Known rows, with every step that occurs
r, l, g, q: [ -7  -1   4   9   8  12  18 -11   9  -7  27   2 -11 -10  22  -9  -3 -13
  -8  -1  13   4  -7 -27 -11  16  -1  -4  -3  14 -19  -4 -16  -2  16  31
  -2   0]
l, g, q, z, s, n: [  9 -15  -3  -2  -8   3   9 -15 -13  51  18 -12  -9 -23  10  -4  15  -3
 -13   9  -8 -17  18  67  -9 -46   6  -5  -9   4  -7   9   8  -8 -16   3
 -10   1]
g, x: [ -2  -3   5   4  -2   8  -2   1   0 -40 -17   2   2  23  -9  -1 -21  -6
   2 -17  20   4  -6 -37  15  14  -3  12   7  -9   6 -11  -3  10  17  11
 -10   0]
g, s: [-12 -14  -5  -6   2  10  -6   4  13 -12  11  12  -3   4   1   3 -26   4
   7 -13   7 -10  -9 -25  11   2   6   7   7 -10   1 -10  -4   2  -3   3
  -3  -4]
g, q, z, x: [-14   6  -8   3 -19   3  12 -17 -10  -8 -18 -11   3  -3   3  -1   1 -15
  -5  -2  14 -24  14  16   2 -14   1  -3   0  -8   9   0  11  -3   2  17
 -36  -1]
t, r, l, g, s: [ -5   9  -6   1   0  -7  14  10   7  27  13  18   3 -12  21  -2 -12  16
   6  11   8  -1 -20   0  -4  -2  -2  17   5  -8 -22 -16  -9  -8  -5  42
  14  -9]
y, x, g: [ -8  -3  14   6  -1  -4   1 -10  -2   0  -4  10   3  -8 -16  -1 -10   3
  11   2 -21   5 -18 -30   9  19   1   3   3  -6  -8  -8  -9   1   3 -13
   5  10]
l, g, q, z: [-12   0 -14  11  -4   9   1  -8   7   7  25 -19  -9  -6  22  -6   1  -9
  -5   3   1 -15  12  58  -5  -9   0  -5   2   6  -3   6   0  -3  13  -4
 -14  -3]
q, g, s, n, x: [ 19  -2 -12 -11   4 -19  -2  16  -2  41  -2   1  -3  -1  -9   5  12   2
   0   2  15   4   0   6  -7   3   0   0  -1  12  -6  -4   8  -7 -29  -3
   5  -3]
z, x, y: [ -5   9   0   3  -3   9 -13   9   2  -7 -27   7   5   9 -10  -3  -7  -6
   5  -2  -9 -10  -4 -51  12   2   1  -2  11  -6  13   3   1   8  -3  12
 -16   2]
y, x, g, q, z, s: [ -2   5  -7  -5 -25 -29   8  -6 -21  43 -33   2   3 -19 -17   2  19   4
   2  14 -33 -31   1  62  -3  -6  -1   3  -3 -17   1   1   6 -16 -29 -14
 -14  12]
g, s, n: [ -6 -23   9 -13   7  14   5  -9  -3  15  23   7  -2  -7  -2   0 -16   4
  -1  -8   6  -2  -1 -31   7 -20   8  -3  -1  -4   0 -10   3   3  -7   5
   1   0]
l, g: [ -5 -14   7  16  11  24  -9  -5  21 -18  33   0  -8  -1  15  -3 -22  -3
   4  -6   5  13  -8 -18   8   4   5   6   3  10 -14   0 -15   8  19   3
   4  -6]
z, l: [ -1 -28  11   2   5  24 -24  -4  16 -38  14  10   1   4  11   5 -36  -5
   2 -19  -6  -2 -10 -55  15  -9   4  14   0   5  -1  -2  -6  20  10 -10
   7   4]
n, x, g: [ -2  -4   3  11  -2 -10  -4  -3  -1  -4  -2   8   3  11 -21   7 -24 -10
  10  -7   3   8 -22 -18  11  49  -1  13  12   0  -9  -5   0   3   0 -27
   7   6]
t, r, l: [ -8   5  10   3   3  -5  15  -9   3 -14  12  20   9  -6   7  -3 -34   1
   2 -16  -1  -4 -19 -40  10  21  -3  15   0 -12  -7 -30  -9   9  20  43
  11  -7]
g, q: [-12 -11   9   4   5  10   1 -11   2 -35  16   2  -4  -4   0  -3 -22 -13
  -5 -14   9 -15  -1 -22   6  18   2  -4  -1  -2   6  -4  -5   2  21   3
 -11   4]
q, g: [  8 -10  -4   7  10   1 -11  -1  16 -31  14   3  -9   5   8   3 -14  -1
   0 -17  -9   6   1 -12   0   1   4   0 -10   7  -3  -5 -11   9  12   7
   7  -7]
g, s, n, l: [ -7 -13  13 -13  17   5   9  -7  11   9  23  10  -6  -7  -2   2  -5  11
   0  -3  14  -8   7 -23   8 -31  -2  -3  -3   2   1   4   8  -4   1  -9
 -11   0]
s, g, x: [ 14  -2   0  -4  -2   7  -1  -2 -12 -29 -21  -4   0  28 -12  -2 -19   3
  -2  -5  23  15  -1 -14   4  -8  -3   2   5 -15  -6  -8  -8   3  12   5
  -1   7]
y, x: [ -8   0  13   4   4   5  -3  -2  12  -7   2   9   3  -8  -9  -6 -15  -2
   9 -11  -9  -1 -11 -49  17  19   0   8   4   0  -1 -16 -11   6   8   9
  -8   0]
l, g, x, y: [  4  15  -7   8   1   7 -18  27   4   3 -21  -7  -1  22  -2  -9   7   2
   4   9  -5   3  -5  -3   3   9  -9   2  19   0   4  10  -5   6   5  -3
  -5   6]
r, l, g: [ -5  -6   2  12  11  20  10 -10  22  -5  31   8  -9   0  23  -5 -18  -9
   0  -9   4  20 -13 -48   0  16   4   7   0  15 -24 -13 -21   9  15  32
   6  -8]
n, s, g, q: [  7   5  -4  -2   9 -19   8  -1  -5 -17  12   6   5  -3 -10   0 -17   5
  -5  -3  15  -2   2   4 -11   3  -3  -8  -1   2  -4   5   4 -13  -1   1
  -4   4]
s, n, q, g, l: [ 12  -6   4 -14   5   2  -2  -5   6   0  18 -16  -4 -29   7   4  48  -2
 -10   3  -4  15  22  13 -12  11   5 -17 -27  20  18   8   4  -3  -6 -21
  27  -9]
q, g, s, n: [ 12 -18  -4 -13   9  -2   0  -2  -1  18  16   2  -8  -7   4   3   4   9
  -4  -1  -1   3   7   0 -10 -32   7  -9 -12   4  -4  -4   0  -1 -16   7
  11  -4]
n, s, g, q, z: [  1  13 -23  -3  -4 -28  11  -3  -6  11  13  -8   5   2  -1  -1  -6   4
  -5  -3   2 -13  15  58 -13  -9  -3  -7   2  -3   1   5  14 -12  -6  -4
 -12  -2]
z, q, g, s, n, x: [ 19   4  -4  -5   2 -14   2   8 -18  49 -24   7   5   0  -3   8  34  -6
  -8   4  33   6   1  39 -20  -1   0  -5  -6  14  -6  -1   3 -10 -25  11
  -4  -5]
y, x, g, s, n: [ -5 -10  14 -14  -1  -7  13  -7 -19  51  -2  10   5 -19 -19   0   8  15
   6  17 -17   2 -11 -19  -1 -11   3  -5   1  -9  -9  -5   3 -10 -25 -12
   7  13]
n, l, g: [ -6  -4  11  16  21  16  -4  -5  33 -22  32   3 -11  -1  14  -1 -11   3
   5  -3  14   8   2 -10   7 -10  -4   6   1  17 -13  15  -9   1  27 -10
  -9  -6]
q, z: [-16  -8 -12   5  -5   9  -4 -11  14 -13  20  -7  -3  10   9  -1 -25  -7
   2 -21 -14 -13   6  14  14   2   3   6   5  -4   6 -14   1  15  14  -2
  -9 -10]
t, r, p: [ -9   7  31  11   0 -18   9   0  -8 -22   2   8  14 -24  -3   1 -35   9
   7   5  15 -16 -22   7  12  17  -8   9  -6 -30   1 -13  -1   1  30  17
   7  -4]
n, q, g, x, y: [ 11  32  -8  -4  -6 -30 -18  40  -3 -18 -37 -12   1  15 -11  -1  47  -6
  -3   3 -39   2  12  28 -10  29  -6  -6   3  12  24  10   4   2 -15  -9
  10  -2]
s, g: [  5 -14   4  -1   8  16  -6 -12   2 -24  18   1  -4  11   0  -1 -32   2
   0 -12   6  11  -3 -19   6 -10   5  -3   0  -8 -10  -8 -13   7  15  -2
   7   2]
t, r: [ -9  -2  13   7   4  -2  -4  -6   2 -26  12  14   9  -5  -1  -1 -40   6
   6 -12   1 -10 -13 -11  18   9   0  15   2 -16   4 -15  -3   8  24  15
   8  -4]
s, g, x, y: [ 13  16  -8 -10  -2  -2 -15  21 -16  -3 -36  -6   1  34 -17  -7  -2   6
  -1   4  -8   0  -1  -6   1  -1  -9  -8  15 -16   8   0  -3   5   2  -8
  -1  13]
l, g, s, n, q: [ -7  -7  14  -7   4   7   5   3   0  26  35  -7  -3 -25  10  -1  26  -2
  -3  12  -9  14   6  16  -9  -9  11  -5  -1  20  -6   9   2  -8 -21  -8
  18  -7]
r, t: [ -3 -14   7  18   6  -3   5  -7   3 -39   5   6   8  -8 -10   0 -38  -2
   4 -19  -1 -10 -10 -40  14  14   7   1   3 -11   2  -7  -4   2  15   8
  -5  -2]

Rows
[ 12 -10 -19  -8 -14  -3  -8  -6  -4  18  -6   0  -4   9  -1   5 -18   8
  -2  -9 -17 -11   9  51   3 -38   7   7  -2 -17  -7  -7  -2   3 -16  -2
  -2  -3] | q, z, s, g
[ 12  -2 -11   3   4  17 -12  -9   7 -16 -16   3  -2   0  18   9  27   0
  -7  -4  35   5   8  31 -12  10  -1  -9 -22   3  11   4 -13  -3  15   4
   3  -8] | z, q, g, l
[ -6  -5  20 -13 -15  -8  20 -11 -29  20 -15   3   9 -23 -17  11  30  -4
   0  20  -6  12   2  -6 -10 -13  13  -6  -6   1   0   9  16 -15 -38  -7
   9   5] | z, x, g, s, n, q
[ 18  28 -17  -6   3 -29  -9  34  -8   4 -34   5  13  30 -26  -4  -1  14
   4   4  -6   3  -2  -6  -4   9 -13  -1  17  -8   8   7   9  -4 -16  -3
  -1   6] | n, s, g, x, y
[-12  22 -18  -1 -18  -4  -2   6 -12  17 -35 -13   3   5  -3  -6  17 -13
  -4   7 -15 -38  15  27  -1  -8  -5 -13  10  -8  22   8  16  -1  -9   6
 -35   5] | g, q, z, x, y
[ 17   3  -9   4   0  -6  -7   9   3 -39 -25  -4  -4  23  -4   2   0   0
   0 -11  14   9   2  -5  -1   0  -5   6  -5  -1   2  -5  -5   5   9  12
  -2  -4] | q, g, x
[  2  24 -23  -9 -19  -6   0   7 -26  31 -36 -18   1   9  -5  -7  19  -3
  -9  18 -11 -28  19  46 -13 -31  -4 -23   8 -14  11  12  11  -8 -14  -2
 -26  12] | s, g, q, z, x, y
[ 15  19 -16  -1   0 -17 -20  32  -2 -12 -38  -5  -3  28  -9  -3  17   3
   0   0 -19  -4   3   5  -4   7  -9  -4   6  -2  15   4   0   7  -2   1
   0   4] | q, g, x, y
[ -1 -21   7  -5  11  21   3  -4   3  30  35   0  -7 -12  13  -2  -4   8
  -1  10  12   8  -1  -8  -2 -29   8  -4   1   7 -14   2  -3  -3  -8   4
   6  -2] | l, g, s, n
[ -1  13  -4  -2  -1   0 -15  21  -3 -14 -31  -1   3  28 -15  -6  -5  -2
   4  -7 -14 -10  -5 -27  12  21  -8   2  17 -10  20  -2   2  12   6  -1
 -10   7] | g, x, y
[-21   5  -4   2 -12  -5  -2  -3  10 -18  23 -13   2  -5   8   1   5 -17
  -1 -19 -36  -7  14  35   8  22   7   5   4  10  15  -6   6  10   1 -13
   2 -15] | n, q, z
[ -4   7   8  13   6  -2  13  -4   8   3  22  14   4 -11  19  -6 -21   4
   2   1   4   8 -20 -17   2   8  -3  15   0  -1 -21 -16 -14   4  19  43
  15  -8] | t, r, l, g
[-12   6  -2 -16 -22  -6  18  -5 -17  36  -9 -13   8 -19  -1   4  37  -9
  -5   9  -8  -7  22  29  -3 -29  11  -5   0   4  12   1  24  -8 -38   9
 -13 -12] | g, s, n, q, z, x
[-10  22 -10   8 -10 -14  23  -6  -5  28  16  -7   2 -16  27 -10   1  -2
  -7  10  -1 -19   1  58 -12  -1  -8   4  -1  -5 -12 -11   0  -6  13  36
  -1  -5] | t, r, l, g, q, z
[ -6  -5  12   8 -10   4  14 -22 -23 -24 -24   5   2  -7 -14   5  -6 -10
  -1   9  17  -5  -6 -20  -4   2   2  -6  -5 -11  -3   9   4 -12   2   3
 -14  14] | z, x, g, q
[  9  15  13   1  18   1  -2  15   3  26  -7  -8  -4  12  -5 -11  29   8
  -2  19   2   5  11  -1  -1 -26 -15  -9   8  11   4  24   8   0   9 -16
 -12  10] | s, n, l, g, x, y
[ -6 -17  -5  -2  -2  21  -6 -17   7 -17   7   4  -2  -3  -3   7  -9   7
   7   1  11   5  -8 -15   8  28   2  -1  -7 -14   9   3  -3   0  15 -36
  17   5] | x, g, l
[  9 -11   1  -7  -1   5   4 -16 -10  35   2  -2   3  -8 -20   6   7  -2
   3  10  27  14  -8 -15   5  40  -2  -3  -3   0   5   3  10  -5  -4 -45
  16  10] | s, n, x, g, l
[  9 -12 -10 -12   4  28 -10 -11   8 -11   9  -4  -5   2   4   1 -11  11
   1  -1  27   9   3  -9   4   6   1  -8  -7 -13   5  -1 -11  -1  15 -21
  11   2] | s, g, l
[ -5 -10  11  11  -7  11   6 -21  -9 -26 -18  10   4   2 -13   8 -17  -4
   6   1  12   9 -13 -40   7  -3   7   5  -2 -11  -8   1   0   1   3   4
  -5   6] | z, x, g
[  2   8   7  13  11   7   1   8  21 -26  -6  -2  -6  16   4  -2   2   4
   4   3  33  11   2  -6   6 -10 -13  13   5   9  -8  16  -4  -2  24  -5
 -18  -1] | n, l, g, x
[  1 -14  24   8  26  19   8 -15  19   5  43  -1 -10 -11  11  -5  -2   4
  -3   3  15  15   9 -18   4 -31  -2  -4  -8  20 -15  15  -2   2  23 -10
  -3  -1] | s, n, l, g
[  5  21   5  11  -4  -9  18   6  -5   0 -16   8   8   7   9  -7  -8   6
   1   8  25  12 -19 -12  -2   9 -12  20   5  -9 -17 -16  -9   0  15  49
   6  -4] | t, r, l, g, x
[ -4  -1   2  -5  -5   9  -3  -7   4  13 -12   5   2 -16 -12   1  10  12
  12  14   2   5 -12 -23   8  34  -3  -1  -6 -12   6  -1  -7  -7   3 -32
   8   9] | y, x, g, l
[  3   3   4   3   3 -12 -10   8  14 -38  14  -5  -5  -9   6   5  19 -12
  -2 -14 -26  13   7  14  -6  22   8  -2 -11  22   5   1  -6   4  -1  -3
  19 -13] | n, q, g
[  2  24   0   8  12  -2 -12  29  18  -1 -20  -3  -6  22  -2  -8  19   9
   5  14   2  -3   4   5   4  -4 -18   2  15   7   5  25   0  -1  14 -17
 -17   5] | n, l, g, x, y
[  0   1   8  -7   5  -3  24  -3  -8  54  23  13   4 -23  18  -6  -2  15
  -2  16   9   5 -13  -8  -8 -23   0   5  -3  -4 -23 -14  -3  -7  -9  44
  19  -4] | t, r, l, g, s, n
[-14   0 -22  -3 -27  -5  10  -8 -12  23 -29   0   5   6  -4  11   0   7
   9  12  -1 -13   0  33  -1 -25   7   6   6 -21  -2   1  15  -9 -27  -7
 -16   0] | q, z, x, g, s
[  4  23  -9   4   1   1   2  25   5  16 -20   0  -2  24   6 -11  12  -3
   0   6 -10  10 -10 -34  -4  23 -10   2  16   6  -5  -4 -11   7   1  26
  -2   3] | r, l, g, x, y
[-11 -17  -3  -3  -4   2  -2  -4  -2  -6   3  13  -2   4  -8   9 -22  10
  10  -1  -7  -4 -15  -3   3   5   7   4   6 -15  -6  -2  -1  -3  -7 -19
  10   5] | x, g, s
[ 16  23   6 -12   0 -27  -7  28 -19  10 -27 -17   2   4 -14  -4  56  -7
 -11   9 -38   8  19  19 -15   7  -4 -17  -4  17  23  10  11   2 -20  -8
  14   2] | s, n, q, g, x, y
[ -9  -1   2  -7  -6 -10   2   5  -5  25 -16  16   3  -8 -15   2  -2  14
  14  12 -14  -4 -19 -11   4   8   1   5   7 -14  -7  -6  -4 -11 -20 -14
   1   9] | y, x, g, s
[ 12 -11   3  -7   7   3   3  -8 -17  25  -7   7  -2  -5  10   7  25   3
 -12   1  16   5   8  35 -22 -37   8 -15 -17   7  -4  -1  -3  -5 -12  23
   2  -5] | z, q, g, s, n
[ 14   0 -18  -9   8  -1  -3   0  15  -6  10   7   6  -1  -5   4  -9  18
   5  -1  32  11   2 -10  -1  13  -3  -1  -5  -5   5   4   2 -10  -2 -15
  11  -6] | n, s, g, l
[  3 -25   7  11   8  31 -26   2  23 -22  26   3  -3  -2  24   1 -26  -2
   3  -4  -3  11  -9 -32   5 -19   4  14   0  17 -16   9 -13  15   8 -12
  12   2] | z, l, g
[  8  -1  -6   1  13 -11   0   0   9 -16  18  11   7   7 -10   2 -29  10
   3 -13   7  13  -5 -17   0   2   1   3   2   3  -9  -3   0  -2  -2   3
   6  -5] | n, s, g
[ 10  17   1   1  -5 -21  -4  18  -1 -44 -25 -11  -1   7  -5   4  31 -10
  -4  -7  -8  16   9  16  -8  22  -1   5  -7  13  10   2  -1   0  -5   3
   9  -8] | n, q, g, x
[ 15  25  -8   5  -2 -12 -17  25 -16  -6 -62   2   4  30  -4   1  37  -4
  -7   1  -1  -3   3  37 -15   3 -10 -10   0  -1  15   7  -6   4   3  17
  -9   3] | z, q, g, x, y
[-12  16 -19   2 -16   1  -9   6   1  17 -27  -7   6  14  -2  -3   3  -7
   4  -1 -24 -22   9   3  10 -11  -1  -2  14  -8  18   1  12  11  -9   6
 -24  -3] | q, z, x, y
[  5 -12  16   3   3  -7   8 -17 -16  22   9   3   5   1 -25   4 -13 -10
   2  -1   2  15 -14 -25   6  28   2   2   4   4 -10  -5   7   3  -4 -26
  12  10] | s, n, x, g
[-17  -2 -11   2  -8   2   3 -13   1 -11  15 -12  -3   1   8  -3 -12 -13
  -6 -13  -6 -27  13  34   4   5   0  -4   1  -5  12  -6   6   4  15  -4
 -19  -1] | g, q, z
[ 12  -9 -18  -5   7  13 -15   1  23 -22   7  -3 -10  -4  13   5   7   7
   2  -6  17   5   7  -3  -1  14   0  -4 -17   2  12   1  -8   1  12 -11
  12  -8] | q, g, l
[ 17   7  15  -7   1 -18   7   5 -16 -18 -11 -15   0  -2  -8   1  41 -11
 -13  -3  -9  22  17   9 -11  -1   2  -7 -14  18  10   1   6   1  -9   4
  15  -4] | s, n, q, g, x
[  9  -7  17  -4  10  -7   2  -5  -1 -12  28 -10  -4 -20   3   2  27 -11
 -11  -8 -28  18  16   7  -9   0   9 -12 -19  27   5   1   1   5  -6  -1
  24  -8] | s, n, q, g
[ -9 -17  -7  -1 -16   0  -9 -13 -12  -4   2  -8   2  -1   9   6 -12  -5
  -5   3 -28 -22   4  40  -6 -16   1   0  -3  -5   3  11  10   4  -2 -42
   2  17] | x, g, q, z, l
[-10  -2  -8   8 -21   2   8 -23 -10   0 -19  -5   6   8  -5   7 -10  -5
   6   3  -5  -2   1  12   4 -14   6   5   2 -13  -3  -1  10   2  -4  -4
 -13   0] | q, z, x, g
[ -1  -8  24   6  24  13  16 -16   6   6  38  -6 -12 -21  11  -8  13  -2
 -11  11  23   0  15   5  -7 -30  -6 -15 -11  21  -9  23   2 -10  22 -10
 -13   7] | s, n, l, g, q
[-10  -2 -16  -5 -18   0 -20  25  16  23  19 -13   0 -12  31   6  23   0
   2  11 -32  -6  11  63  -9 -24   7  13   7  20  -2  17   8   0 -34 -33
  12  -9] | n, q, z, l, g, s
[-12 -10  16 -17   2   1   8   1  -5   9  23  -1   1 -21  -4   2  16  -6
  -4  -4 -15   4   7  -9   0   2  12  -5  -2  10   9  -3   8  -2 -19  -7
  13  -6] | g, s, n, q
